Every row comes from one small tree of marks. The marks that hang from a mark follow it in brackets, in the order of their numbers. Every link used is in the known rows. Which tree was each row made from?
In the rows, zero is written as 128.
Known rows
k190{k149{k496}}: [130 148 110 127 130  89 149 140 137 154 142 141 117 100 131 140 156 124
 151 127  85 101 146 108 156]
k443{k35 k82{k135 k661{k608}}}: [132 163 120 129  77 179 110 122 107 207 160 124 147 154 102 132 128 105
 142 122 110 135  65 155  83]
k661{k608{k135}}: [142 138 112 118  88 158 146 127 119 133 121 155 137 153 127 122 157  96
  88 150 116 114 134 139 120]
k443{k82{k661}}: [134 137 135 138 117 153 136 140 124 162 124 124 139 132 109 130 105 127
 142  94 118 109  92 141 120]
k661{k82{k135} k608}: [141 115 124 100  82 162 120 120 135 107 110 150 138 156 117 132 185  83
 132 143  98 126 132 187  94]
k608{k661}: [134 119 116 119 106 142 152 121 125 152 123 150 137 141 131 126 163 109
 117 131 139 127 132 103 121]
k608{k135{k82{k443}} k661}: [137 147 124 134  53 166 142 138  93 165 148 193 129 136 148  98 156  84
 114 145 121  68 102  87 106]
k465{k190{k149} k608 k661}: [109 156 152  98 125 149 126  72 139 157 154 104 130 137  88 234 133 152
 109 112  48 160 167  71  81]
k661{k82}: [133 125 137 116 111 153 128 141 146  99 110 142 133 131 119 143 158 117
 141 131 108 131 143 147 136]
k465{k661}: [111 130 130 119 112 135 129 117 138 133 131 130 138 132 122 153 120 157
 117 122 120 141 161 110  97]
k149{k496}: [118 153 107 132 137 110 128 156 145 123 138 116 118 124 129 128 134 141
 139 141 112 109 135 127 153]
k608{k135 k661}: [153 126 114 120  70 161 160 134 115 166 112 168 135 157 141 123 168  90
  97 154 142 114 140  85 125]
k443{k82}: [136 157 123 129 138 131 134 125 113 144 121 136 134 129 115 127 104 133
 148 114 111 117 105 127 138]
k135{k608}: [138 151 113 147 142 124 117 136 124 138 149 121 141 119 151 142 136 118
 120 123 121 104 119 127 121]
k194{k190}: [168 150 135 128 126 131 131 141 133 142 123 116 125 141 134 145 128 133
 123 108 139 131 119 151  98]
k82{k443}: [114 141 153 131 117 128 112 116 106 140 145 133 114 123 138  97 116  98
 123 124 121 109  94 129  98]
k443{k35 k82{k135 k661}}: [137 162 140 142  82 169 107 134 109 217 156 116 135 141 111 131 107 124
 164 124 124 132  67 125  90]
k443{k35 k82}: [131 198 117 139 132 145 120 127 117 182 152 131 138 126 104 141 101 147
 155 129 113 142  91  99 143]
k194{k35 k190}: [189 181 142 134 122 142 133 149 135 182 143 112 140 149 147 170 151 132
 133 115 145 135 117 147 112]
k496{k149}: [127 104 101 110 153 132 140 133  86 146 156 139 136 125 135 137 132 144
 132 131 103 110 141 135 133]
k443{k82{k135}}: [142 150 127 126 108 136 118 118 100 163 121 130 128 147 124 120 106 115
 160 125 115 112  96 139 102]
k465{k190}: [110 140 140 119 135 146 112 110 140 127 135 102 113 150 110 180 122 115
 127 136 115 141 128 124 118]
k465{k190{k149{k496}} k661}: [ 99 164 125 113 123 113 136 112 159 158 152 115 109 124 104 221 136 140
 138 128  62 133 177  84 112]
k465{k190 k608{k135}}: [131 164 148 115 109 179 115 112 128 136 136 100 121 168 107 195 124 125
  86 155  83 140 136  92 112]
k465{k190 k608}: [114 153 145 110 147 161 103  98 135 120 146  80 122 152  96 201 120 146
 106 136  81 157 128 109 112]
k465{k190{k149{k496}} k608}: [119 176 127 111 150 123 125 108 142 149 159  93 110 126  97 212 147 139
 127 133  37 129 142  88 137]
k465{k190{k149{k496}} k608{k135} k661{k82}}: [126 184 142  98  82 171 136 126 166 142 134 124 119 146  91 247 178 137
 116 148  11 132 199  68 117]
k661{k82{k135 k443}}: [125 124 170 114  74 151  97 125 115 128 124 143 112 143 137 103 153  70
 147 138 102 106  98 162  70]

Which tree is each row?
[132 184 121 144  47 181 125 141  95 202 180 191 131 134 136 115 159  96
 121 163 122  94  88  51 114] => k608{k135{k82{k443{k35}}} k661}
[116 129 144  77  67 168 132  75 150 144 125 148 130 159  93 225 191  79
 133 130  49 149 169 147  53] => k465{k190{k149} k661{k82{k135} k608}}
[114 141 166 147  59 164  85 123 103 210 175 120 112 139 138 103 121  88
 140 132 131 125  57 126  53] => k82{k135 k443{k35} k661}
[119 197 116 137  66 175 107 134  97 171 192 179 134 130 124 116 146 100
 110 160 101  95  84 106 111] => k661{k608{k135{k82{k443{k35}}}}}
[113 105 151 126  63 162 107 110 102 162 148 131 124 151 136  89 145  59
 110 115 117 100  68 185  36] => k82{k135 k443 k661{k608}}
[148 101 131 102  62 165 138 126 130 140 102 159 135 158 130 132 200  79
 144 146 124 128 133 137  97] => k608{k661{k82{k135}}}
[146 185 128 164  95 164  94 141 108 227 175 115 146 135 138 144 113 108
 155 117 118 108  61 127  86] => k443{k35 k82{k135{k608} k661}}
[118 138 171  90  70 198  96  87 120 138 134 114 112 184 107 176 176  63
 114 147  67 132 104 120  50] => k465{k190 k608{k661{k82{k135 k443}}}}
[119 197 102 161  98 159 104 136  99 193 209 167 144 109 149 131 161 103
 132 138 114  87  74  70 108] => k135{k82{k443{k35}} k608{k661}}
[125 176 140 110  85 174 129  99 129 162 166 145 139 134  96 243 141 160
 111 130  42 119 170  49  91] => k465{k190{k149} k608{k135{k82}} k661}
[104 140 151  98 107 175 117 106 169 102 121 120 122 157  94 226 140 131
 134 132  87 164 175 123  97] => k465{k190 k661{k82}}
[128 179 128 149  73 153  97 114  89 222 186 144 129 146 162 114 162  57
 126 154 129 107  64  89  59] => k82{k135{k608{k661}} k443{k35}}
[147 182 114 134  68 196 138 141 115 207 150 153 152 153 102 137 134 107
 114 137 109 124  88 123 118] => k443{k35 k82{k661{k608{k135}}}}
[138 187 127 132 101 148 104 120 102 201 154 125 129 141 116 130 107 130
 166 142 115 141  78 110 112] => k443{k35 k82{k135}}
[129 181 142 116  54 193 117 132 119 156 151 171 129 150 114 123 181  63
 104 163  90 121 105 127 107] => k661{k82{k443{k35}} k608{k135}}
[116 166 156 140  81 145  81 111  93 195 174 126 107 137 137 104 121  92
 143 149 122 130  72 115  72] => k82{k135 k443{k35}}
[146 133 150 113  39 181 147 136 116 150 112 189 124 152 140 107 187  45
 107 152 112  98 123 106  99] => k608{k135 k661{k82{k443}}}
[197 180 148 128 112 126 154 134 130 216 146 134 139 124 149 184 176 112
 144  99 121 126 121 127 114] => k194{k35 k190{k149}}
[152 198 100 144  94 161 114 120  96 232 167 144 149 148 142 144 147  96
 150 141 121 116  73  84  97] => k443{k35 k82{k135{k608{k661}}}}
[108 115 145 127  92 160 123 118 116 145 152 131 129 136 123  98 142  76
 102 105 111 102  81 171  70] => k82{k443 k661{k608}}
[137 150 152 123  80 190 131 126 128 180 165 136 136 129 104 217 153 125
 113 118  53 103 124  86 105] => k465{k190{k149} k608{k135{k82{k661}}}}
[122 149 135  89  66 204 134 112 160 110 115 146 133 182  92 226 168 100
  92 155  76 149 183 133  89] => k465{k190 k661{k82 k608{k135}}}
[131 173 131 146 110 167 123 140 125 201 157 121 140 129 102 143 108 140
 149 112 121 135  81 111 126] => k443{k35 k82{k661}}
[149 147 129 156 101 152 109 141 107 190 142 117 144 138 145 134 111  96
 148 100 115  84  71 156  76] => k443{k82{k135{k608} k661}}
[117 169 150 108  95 188 113  99 136 141 143  98 129 170  98 224 114 154
  79 148  79 154 168  72  81] => k465{k190 k608{k135} k661}
[115 154 126 106  81 183 130  98 139 138 131 135 127 179 105 207 139 112
  77 152  97 149 165 117  79] => k465{k190 k661{k608{k135}}}
[190 205 126 136 125 109 153 162 144 208 160 122 127 115 148 183 180 126
 154 114 101 108 132 125 140] => k194{k35 k190{k149{k496}}}
[143 125 144 136  88 153 123 130 113 179 124 120 133 146 123 118 107 109
 155 105 124 108  77 157  83] => k443{k82{k135 k661}}
[111 152 139  96  79 138 121 115 165 149 133 128 106 143 104 228 171 112
 164 142  45 133 179 115  88] => k465{k190{k149{k496}} k661{k82{k135}}}
[129 185 151 143  81 161  73 133 113 175 177 137 121 131 150 130 159  64
 151 149  95 110  77 126  74] => k661{k82{k135{k608} k443{k35}}}
[107 153 160 146  87 160 100 135 116 193 179 123 119 121 123 113 122 105
 130 120 127 126  70 114  82] => k82{k443{k35} k661}
